What can hang from each mark
Q985: Q403
Q986: Q46 Q799
Q350: Q721
Q721: Q46 Q660
Q403: Q475 Q985
Q799: Q986
Q241: Q403
Q46: Q535 Q721
Q535: Q46 Q475 Q660 Q799
Q660: Q721

Each row was made from one small tree. The marks that hang from a mark follow it in brackets, in the order of their numbers. Every link used is in the known rows. Write each row's tree.
(in the rows, 128 means zero)
Known rows
Q535{Q46{Q721} Q475 Q660 Q799}: [125 120 127  43  87 194 137 143 110 125 126 121 165 132 121 173 175 112
  99 106 198 161 141 168 122  99 151]
Q985{Q403{Q475}}: [ 91 114  73  90  80  81 135 103 126 128 102 130  64 115 105 186 172 100
 127 118 158 107 173 119 137 127 148]
Q350{Q721{Q46 Q660}}: [111 128 106  92 129  50 157 119 104 152 100 138  80 120 118 154 177 147
 105 103 154 155 160 136 160 101 177]
Q535{Q46 Q475}: [138 128  82  65  82 120 159 125 108 131 106 134 116 128 131 156 169  94
 111 117 182 119 163 154 129 101 131]
Q799{Q986{Q46{Q535{Q475 Q660} Q721}}}: [117 105  87  71  85 103 143 106 116  99 110 124 130 136 113 174 190 109
 141 121 159 135 162 155 146 126 176]
Q986{Q46{Q535{Q475} Q721{Q660}} Q799}: [116  78  84  78  93  70 154 112  62  99  92 117 124 109 104 154 183 161
 154 111 155 178 159 145 163 124 147]
Q241{Q403{Q475 Q985}}: [113 128  55  81 107  40 139  81 115 159  80 135  20 123  95 183 175 104
 110 128 140 127 164 147 142 103 167]
Q535{Q46 Q475 Q660{Q721} Q799{Q986}}: [138 136 122  78  79 176 137 158 145 114 147 125 138 140 115 174 171  90
 115  98 173 163 152 182 116  92 149]
Q241{Q403}: [112 136  64  65  84  62 150 101 105 152  85 135  60 145 110 167 132 122
 135 125 163 119 137 118 133 108 176]
Q721{Q46{Q535{Q475}} Q660}: [120 120  59 102 121  74 158 111  66 129  88 134  96 126 116 127 181 108
 123  71 139 148 147 155 143  95 152]
Q721{Q46{Q535} Q660}: [118 111  73 113 126  50 148 102  79 132  90 135  73 120 104 131 172 119
 136  74 136 145 133 134 151 106 170]
Q46{Q535{Q475 Q660 Q799{Q986}} Q721}: [104 113  99  90  86 158 132 121 132  99 123 118 142 140 114 177 183  98
 140 105 164 152 139 169 134 118 189]
Q660{Q721{Q46{Q535{Q799}}}}: [114 126  88 131 104  79 140 110 134 145 111 119  88 109  98 152 167 117
 157  66 160 161 129 141 140 106 180]
Q350{Q721{Q46{Q535{Q475 Q799}} Q660}}: [107 126  97 109 117  95 141 110  96 129 111 129 104 128 117 147 191 135
 112  89 160 171 162 170 153  97 169]
Q986{Q46{Q535{Q475 Q660 Q799} Q721}}: [112 112  96  56  80 130 127 106  90 105 109 113 155 130 109 169 189 139
 135  93 185 159 145 164 137 119 162]
Q535{Q46 Q660{Q721} Q799}: [136 136 127  69  82 152 125 147 140 138 137 115 121 122  97 175 160 128
 125  69 186 163 124 156 121 105 152]
Q799{Q986{Q46{Q535 Q721}}}: [111  86  95  99  92  55 140  86 129 109 110 131  98 125 110 174 171 102
 164 144 153 127 155 122 162 139 201]
Q799{Q986{Q46{Q535{Q475} Q721}}}: [113  94  81  90  89  75 148  92 118 104 109 133 118 133 122 168 181  95
 149 143 153 130 168 142 155 129 183]
Q535{Q46{Q721{Q660}} Q475 Q799}: [125  98 120  71 115 154 147 133  89 138 125 135 149 130 128 156 153  98
 101 123 175 179 143 157 141 103 160]
Q721{Q46{Q535{Q475 Q799}} Q660}: [115 115  78 113 120  91 142 111  65 119  99 138 104 126 118 127 178 107
 123  77 149 164 140 161 138  92 161]
Q46{Q535 Q721}: [104 110  76 101  98  89 149  93 133 138 102 115 103 119 103 171 161 119
 159 100 161 131 132 125 155 134 193]
Q535{Q46 Q660 Q799{Q986}}: [134 109 143  77  75 137 114 133 134 101 134 132 105 131 113 175 164  92
 123 124 181 129 139 151 124 109 174]
Q721{Q46{Q535{Q475 Q799{Q986}}}}: [114 110  89 126  95  87 138  99 110 101 102 137  96 124 125 143 186  76
 140 117 158 134 154 157 134  99 182]
Q535{Q475}: [123 146  61  73  84  82 166 126 107 130  92 134 102 132 133 157 165 106
 122 105 172 112 158 149 128 103 146]
Q403{Q985}: [125 138  81  87  99  44 138 104 126 155  80 125  44 109 109 175 175 116
 144 116 153 112 157 144 140 114 175]

Which tree is each row?
[102 108  81 100 113 124 143 111  89 125 114 124 136 134 114 155 160 111
 134  92 153 175 132 160 147 118 176]  Q46{Q535{Q475 Q799} Q721{Q660}}
[126 131  73  83  75  90 145 120 130 104 118 119 113 138 103 168 188 113
 148  91 150 136 163 165 139 116 157]  Q799{Q986{Q46{Q535{Q475 Q660{Q721}}}}}
[113 100 139  65  87 100 120 119 115 101 122 133 122 129 117 182 168 122
 139 137 176 148 140 137 136 121 196]  Q535{Q660 Q799{Q986{Q46{Q721}}}}
[115 120  95 108  89 120 130 115 108  93 106 127 110 129 118 149 198  91
 133  93 164 138 146 170 123  94 169]  Q721{Q46{Q535{Q475 Q660 Q799{Q986}}}}
[111 107  95 131  76  78 121  94 141  96 118 133  77 128 111 164 158  90
 170 118 158 118 137 143 139 127 196]  Q46{Q535{Q799{Q986}}}
[108 124  91 109 122  60 145 103 107 141 103 128  80 120 105 152 186 144
 122  84 149 156 157 147 164 111 178]  Q350{Q721{Q46{Q535} Q660}}
[141 145 103  59  83 136 144 148 144 151 126 112 113 123  94 174 163 130
 122  63 174 144 134 148 128 105 142]  Q535{Q46 Q660{Q721}}
[104 122 125 112  95 101 120 106 146 108 121 124  90 122 105 171 202 127
 132 107 170 145 157 157 146 108 194]  Q350{Q721{Q46{Q535{Q660 Q799{Q986}}}}}
[109  91 103  86  90  77 120  81 105 116 106 122 122 115 105 169 166 131
 159 117 178 149 138 129 155 134 189]  Q986{Q46{Q535{Q799} Q721}}
[102  93  91 115 113 119 142 112 107 111 122 133 126 141 118 159 161  88
 140 118 140 170 141 158 150 120 194]  Q46{Q535{Q475 Q799{Q986}} Q721{Q660}}
[104 117 110 116 121  75 131 103 107 132 113 128  86 119 106 152 182 143
 126  91 158 168 150 151 158 107 186]  Q350{Q721{Q46{Q535{Q799}} Q660}}
[112  92 112  78 110  86 144 119  85 108 118 147 134 137 134 160 163  96
 122 152 158 167 161 152 146 113 182]  Q535{Q475 Q799{Q986{Q46{Q721{Q660}}}}}
[110  99  89  76  87 103 133  89  93 111 106 122 142 123 116 161 177 125
 144 117 181 155 152 150 148 123 172]  Q986{Q46{Q535{Q475 Q799} Q721}}
[103 125 111 117  98  80 128  94 135 127 111 125  84 110 108 162 191 136
 137 104 178 147 156 148 152 111 190]  Q350{Q721{Q46{Q535{Q799}}}}
[135 123 132  58  74 147 117 132 116 115 124 124 116 126 109 169 164 121
 119  96 197 135 129 151 118 105 151]  Q535{Q46 Q660 Q799}
[115 120  81 114  95  96 138 101  97 113  95 130 104 118 121 139 186 100
 136  93 171 139 147 157 132  96 165]  Q721{Q46{Q535{Q475 Q799}}}
[113  85  82  77  73  75 152 104  88  96  88 110 125 105 105 164 187 154
 163 122 173 156 167 142 157 125 151]  Q986{Q46{Q535{Q475} Q721} Q799}
[124  83 130  87 116 147 145 131 107 122 135 145 139 137 132 162 155  69
 108 154 160 173 153 156 145 107 178]  Q535{Q46{Q721{Q660}} Q475 Q799{Q986}}
[125 106 138  62  86 188 135 141 129 108 136 131 157 138 126 179 178  84
 106 137 183 158 151 168 127 105 168]  Q535{Q46{Q721} Q475 Q660 Q799{Q986}}
[128 114  88  77  58  68 136 126 107  97 100 100  97 104  79 169 188 184
 176  68 166 153 147 147 142 120 137]  Q986{Q46{Q535{Q660{Q721}}} Q799}
